Each row comes from the steps of one walk. Every step used is in the known rows, and no mark comes twice. Write the walk behind each row, first mark first.
Known rows:
Y > V > S > T: [  2 -18 -10  -9   3   2  -3  -1  25  11  13  18 -19  17 -15   7   5   6
 -19   5  -6   3  13   1  -3  16  -9   3   9   3  -8   1  40  -8   4 -11
   0   9]
N > Z: [ -3   8   2  -6  -2  18   3   1 -36 -16  19   5 -18  16  -3  -2  -5  -5
  12  -7  -6  13 -18 -58   6  -3  14 -10   0  14   1  15 -16   0  -9   1
   2 -11]
T > F: [  0   8  -4   0  -6 -14   0  -5   4   1  -7 -11  -4   4  -7  -5  -4   1
   2  -2 -12   6  68 -13 -14  -8   4   2  -8  -7  -4  -4 -22   1 -11  18
  -3  -1]
K > T > S: [ -2  -6  19   1  -1  -8 -15  -1  -4  10 -21  -3   3 -37  -3   2 -13   1
   0  13   3  -6 -22  -5   7   2 -13   5   8  13   3 -20  -2  12   2 -15
   4   8]
Z > E: [ -4  -2  -6   7  -4 -11   1  -3  12   2  -8   6   4   6   5   8  13  -7
   1  -3  -5 -11 -23 -21  -6 -11  -2  -5   7  12   0 -11   2   1  -7  20
 -11 -11]
A > T > Z > E: [ -3 -20 -11  -1  -6  -4  -3   4  25 -11  -5  17   8  16  13  12   7   2
  10  -8   2  -6 -40 -26  21 -14   0  -6  12  -1  -1  12 -10   3  -2   8
  -7   1]
A > T > S > V: [ -1 -16  19  -4   2 -18  -1   4  38  10  -2  15 -14  -5   5   3   3  -5
 -22  -5  15  10  -3  -4  10  11  10   2   1  -8   3  20 -22   9   2 -16
  17  -5]
B > H: [ -5  15  -3   3   4   3   3   0 -57   1   1  -7 -12 -10 -15  -3  -1  -3
   5  -1  -7  -1  32 -32 -22 -20  23   1   0  -2  -4  -5  14   6  -5   6
  -4  -4]
A > T > F > H: [  8  15  -5  -6   7   7   3   9   6  -1 -11   3  -4  -1  20   1   0  -1
   3   2 -19  -4  32  14 -27  -9  19   8   3 -17  -5   7 -19   3  -8  18
   1   5]
N > Z > E: [ -3  -5  -5  -3  -3   3   2   1 -13 -13  19  13   1  21   6  10  10  -9
  13  -6  -7  -5 -41 -47   9 -15   0  -7   7  16  -1   1  -9   1 -11  17
  -4  -9]
V > S > T > F: [  4  -3  -8  -6  -6 -13  -9  -4  16   6   7   3 -11  18 -13   2   0   6
   1   3 -10   6  70  13  -1  -2 -15  10  -3 -17 -10   1  12  -6  -9   1
   8  20]
Y > T: [ -1   5  -3   3  10   1  -5   3   3   4 -12  -3 -11   3   9   7  -5   5
   2  -8   1   4  -9  -9  -6  10   0 -22  -6  27  -8  -6  13   0   1   1
  -3 -22]
S > V > Y > T > F > H: [ 10   1  -4  -7  18  -8   4   9   4   2   8  -5  -6   4  15   5  10  -6
   3   1  -5   1  21  27 -33  25   4   6 -20  -5  -5  -2 -13  -2  -2  14
   7  -2]
S > T: [  1   6   1   3   0  -4  -6  -2  16   6  -2   9 -20   7  -2   1   5   6
   0   1 -17   9   9 -10   4  -3  -6   3  13   1  -9  18  23  -1   0 -13
   6   2]
K > H > F: [  2  35  18   1  -8 -22   9   2 -35   5 -10  -5   7 -10 -12 -11  -1  -3
  -6 -10  -7  -7 -24 -35 -16 -13  11  -3  -1 -22   3  10  11  -6  -3  10
  -4  -2]
Z > T: [ -2  -3   0   3  -7   4   7  -3   6   5 -17   7 -17  -7  -6  -2  -9  -5
   5  -3  -4   6   2 -14 -15  -1   6  -4  14  23  -4  -2  34   2  -4  -1
  -3   4]
A > T > S > V > Y: [ -2 -22  17 -10   3 -19   5   2  14  10   8  16  -8  -7  -9  -5  11 -16
 -24 -13   9   8 -24  23  20  48  13   8  -3  -3  10  -8 -23   2   3 -16
  12  -4]
V > S: [ -4  -2  -3  -3  -8  12  -1  -6  -3  10   3   4 -12  11 -19  -3  -7  -8
 -14  -2  15   2  11  -9 -12  14   8  -8 -10   1   5 -10  20  -6  -3   3
  -3   0]
N > A > T > Z: [ -3 -14  -9 -11  -6  21   0   6  -6 -22   8   8   3  15  14  -3 -18   9
   4 -22   2  10 -28 -19  11 -10  14   8   6 -16   4  25 -26   2  -1  -9
  -3   1]
H > K > T: [ -4  21   7   5  -6  18   1  -3 -20   8 -19  -6  26 -21  -5  -4  -1   0
   1  12   0  -6  27  10  25  -5  -6 -16  22  29   3   2   4   3   2  -7
  -5  -4]
F > H > K > T: [  1  28   4   5   2  26   2   1 -25   7 -18  -8  26 -25   8  -1   3  -3
   6  21  -3 -12  10  17   5  -6  -1  -9  19  22   3   4   4   3   5  -3
  -6  -1]
Y > V > S > T > Z: [  1 -35 -17  -7  -3   4  -6   0  24  -7  15   9 -16  23 -12   5   0  14
   2   6   7  11 -12 -30  10  10 -12   3  -2 -13  -4  19  25  -6  10 -19
  -2  18]
N > A > T > S > V: [  0 -16  16 -11   3  -8   2   5  21   2  10  15  -6  -3  13   2  -5  -4
 -25 -14  15   9 -13   5   2   5   9  14  -2 -13   5  17 -30   7  -1 -15
  16  -4]
H > F: [  0  20  11   6  -8 -41   8   1  -3   8 -10  -7  -7   2 -16 -11  -1  -5
   3 -15   0  -1 -25 -10 -15 -13   7  -4   2 -18   1   1   2  -3  -3  11
  -3  -8]
B > H > K > T: [ -4  25   3   5  -1  20   1  -2 -56   6 -10  -9  27 -26 -11   0  -1  -1
   6  14  -2 -11  43   6  19 -17  -1 -12  20  23  -1  -3  12   6   1  -7
  -6   0]
S > V > Y > T > A: [ -2  -7   8   6  11  -4  -3  -3   6  -8  14  -3  -2   3   0  -4  -4   5
 -11 -20  11   9 -29  59   1  30  -4   5 -26   4   2  -9 -12  -7   9  -4
   3  -8]
K > T: [ -4   7   8   3  -2   7  -5  -1 -11   9 -21   2   6 -21  -5   0  -7  -1
   2   5  -4   1   9  -4  -1   6  -5  -5  15  34  -4   7   6   6   0  -5
  -7   2]
F > H > K: [  1  32  -4   8   1  26  10  -1 -17   2  -7 -16  13  -7  11  -9  11  -6
  -1  16  -4 -10  10  -3  -4 -15  17 -11   3  -7  11   0  -2  -2   2   8
  -4 -16]
T > Z > E: [ -5 -22 -12   5  -6  -8  -2   0  20 -11   2   2   5  12   6   8   8   1
  13  -1   6  -5 -41 -43   4 -14  -8  -4   0   0   2   5  -4   2  -1  11
 -10   0]

Write each row's walk:
[  6  31  -8   5   1  12   5   1  -4   2  -2 -13  13   2  11  -5  12   3
   5  20 -16  -8  48  18   5 -21   1   0   4 -21   1   3  -2  -3  -1   6
   3  -2] : S > T > F > H > K
[ -4   0   4  11  -5   6   0 -10   6  -9  -9  -2  -7  -7  -3  -8 -19   6
   4 -11   2   6 -16  33 -13 -10   0  13  -1   2   1  -8  13  -2   3   1
  -5  10] : Z > T > A
[ -2 -15  17   1   3 -25   0   0  29  10   3   1 -17 -10  -2   1   6  -7
 -18   2  19  11   0 -25  -6  10   2   4 -12  -5   5  13 -14   7   3 -12
  13  -3] : T > S > V
[ -2 -25 -16   4   1  -8  -7   4  21 -10   1   2   7  15  15  15   6   5
  17  -2   7  -6 -48 -31  10  -8 -18 -12  -5  11  -6  -2   4   1   2   7
  -7  -6] : Y > T > Z > E
[  0  17   0   1  -8  -4   0  -4 -12   5 -12 -12  26 -12  -7  -3  -4   3
   5  11  -8  -4  84  19  16 -13 -10  -5   8   9  -4  -4 -19   2  -7   7
  -3   6] : H > K > T > F
[  7  23 -11   0  -1  20   3  -1  -4   5   5  -9  14   7   4  -4   9   0
   2  21  -5 -11  49  27   3 -15  -1   1  -1 -25   4  -3   8  -7   0   4
   5   5] : V > S > T > F > H > K
[  9   8 -10  -6   4  12   6   8 -15  -8   5   0 -13   3  14   2  -4  -6
  22   8 -16   0  19 -11 -35 -10   8  12  -2  -5  -6   4   0   2 -10  17
   3  14] : N > Z > T > F > H
[  1 -12   5  -4  14 -11   4   4   6   6   7   5 -10   7   0   3   9  -7
 -12 -15   9   9 -13  16   4  51   0 -14 -15  27  -3  -4   3  -3   5  -7
   6 -19] : S > V > Y > T
[  1 -17  12  -3  10 -17 -12   2  -3   7  -7  -4  -7 -19   0   3  -6  -3
  -4   0   4  -5 -49  11  13  32  -8  -2 -13   8   2 -45   0   4   4 -13
   7  -8] : V > Y > T > S
[ -2  -1   4   7   9   3  -7  -4  -8 -10   7  -8   2  -1  -1  -7 -11   7
  -3 -20   3   3 -37  56   3  23  -5   4 -21   6   2 -25  -6  -7   7   1
  -3 -10] : V > Y > T > A
[ -1 -16  10   1  -4 -11  -5  -3  12   9 -19   1 -15 -25  -1   0 -13  -2
   3   8   4  -2 -30 -11  -4  -2  -4   8   5   5   2 -27  19   9   0 -12
   7  10] : Z > T > S
[ -5   8  11  10  -2  10  -9  -7  -9  -7  -8  -6  12 -19  -5  -6 -20  11
   0  -6   1   2 -12  39  -4  -6 -10  12   0  11   1  -1 -10   2   5  -2
  -8   8] : K > T > A
[ -1  23   7  13   0  27  -5  -4 -19  -8  -6 -14  28 -22   6  -9 -11   9
   2   7   2  -9 -12  57   2 -16  -7   8   1   1   7  -3 -11   0   9  -2
  -6   7] : F > H > K > T > A
[  0 -40 -23  -5  -2 -10  -4   0  36  -6  16  17   1  26   0  18  15   6
   3   5   4  -7 -38 -24   8  -4 -21   3   5  -3  -5   2  20  -4   4   1
  -8  14] : Y > V > S > T > Z > E
[ -2  -1   5   4  -6  19   2  -6 -16 -21  14   4 -10   4  -1  -6 -21   5
  13 -13   0   9 -30  16  -2 -13   0  11  -1   5   0   1   2  -2  -1   0
   1  11] : N > Z > T > A
[  1 -18  16  -1  10 -23  -4   4  32   9   2   1 -16  -5   7  10   4  -1
 -13   0  20   9  -9 -11  -1  18  -7  -5 -17   5  -1   7  -3   7   6 -15
  16  -9] : Y > T > S > V
[  7  18  -5  -1  10   8  11   4  -9   3  10 -14  18   3  11  -4  17  -6
  -3  10   1  -7  35  35   7  12   6  -7 -12  -9   5  -5 -15  -5   3   8
   6 -11] : S > V > Y > T > F > H > K
[ -1 -30  -5  -4   8  -6  -1   5  10 -10  14  -3  -8  13  -1   3   3   3
   7  -9  18  15 -30 -18  15  38  -5 -10 -20   7   0  16  -4  -4  10 -15
   5  -5] : S > V > Y > T > Z
[  0  26   8   4  -3 -38   8   3 -44   6   0  -9  -5  -4 -22  -8  -3  -4
   9 -12  -2  -6  -1 -15 -24 -27  15   1  -1 -27  -4  -5  13   1  -4  12
  -1  -1] : B > H > F
[  6 -14 -13 -11  -2 -14  -3  -3  24   6  12   8 -10  19 -14   5   2   9
  -9   4 -13   3  72  10  -6   3 -13  10  -1 -12 -12  -6  11  -6  -6   4
   0  18] : Y > V > S > T > F
[  6  27  -8   4  -2  17  12  -1 -10   2 -10 -15  15  -6  10  -7   6  -3
   8  18  -8 -10  45  14  -5 -21  10  -2   5 -10   3  -9   4  -2  -2  12
   0   0] : Z > T > F > H > K
[ -3 -22 -14  -7  -6   5  -1   4  10 -18   9  17  15  19  21  10  -1   2
   6 -18   1  -7 -50 -16  11 -21  -1   5  10  -8   2   8 -19   2  -5   7
  -7   0] : N > A > T > Z > E
[  1  -8  16  -5   7  -6   5   1  -8  12  10   0  12 -23  -6  -5  19 -17
 -15   9  12  -4 -24  34  14  43   0  11  -5   2  15 -12 -18   1   8 -16
  11   1] : F > H > K > T > S > V > Y
[ -2 -17 -11 -11   0   8   8  -4  10  10   9   8 -13  12 -23   2   0  -4
 -27   1  11  -2  11 -15 -20  21   9  -8  -5  10   4 -20  20  -7   1   6
 -15  -2] : Y > V > S
[ -4 -23 -10   4  -5  -5  -6   0  12  -7  -5   5  17   1   6  12   5   2
  18   4   7  -8 -37 -26  12  -9 -19  -2  10  17  -2   6  -2   4   1   5
  -9  11] : K > T > Z > E
[  4  32  -8   6  -1  14   9  -1 -13   1  -6 -21  18  -2   9  -8   9  -3
   3  17  -8  -9  46   9  -5 -21  11  -5  -3 -19   6  -4 -14  -3  -3  14
  -2 -10] : T > F > H > K
[ -1   5   5  12  -1   2 -11  -7  11  -9   6   0  -9   4   0  -6  -8  17
   0  -8 -10   8 -15  34   0 -12 -10  18   0 -16  -4   9   5  -4   6  -8
   3   7] : S > T > A
[  5  33  -5  -1   0  19   9   3  -7   1  -8  -7  19   0  15  -5   8  -1
   0  11 -11 -11  46  23   9 -20  18  -7   7 -18   5   2 -19   0  -4  11
   0  -7] : A > T > F > H > K
[ -1 -25 -12  -3  -7   5 -11  -1  14  -7  12   6 -16  23 -11   2  -4  10
  10   4   9  13 -10 -29  14   6 -14   4  -6 -19  -3  26  22  -5   8 -21
   7  19] : V > S > T > Z
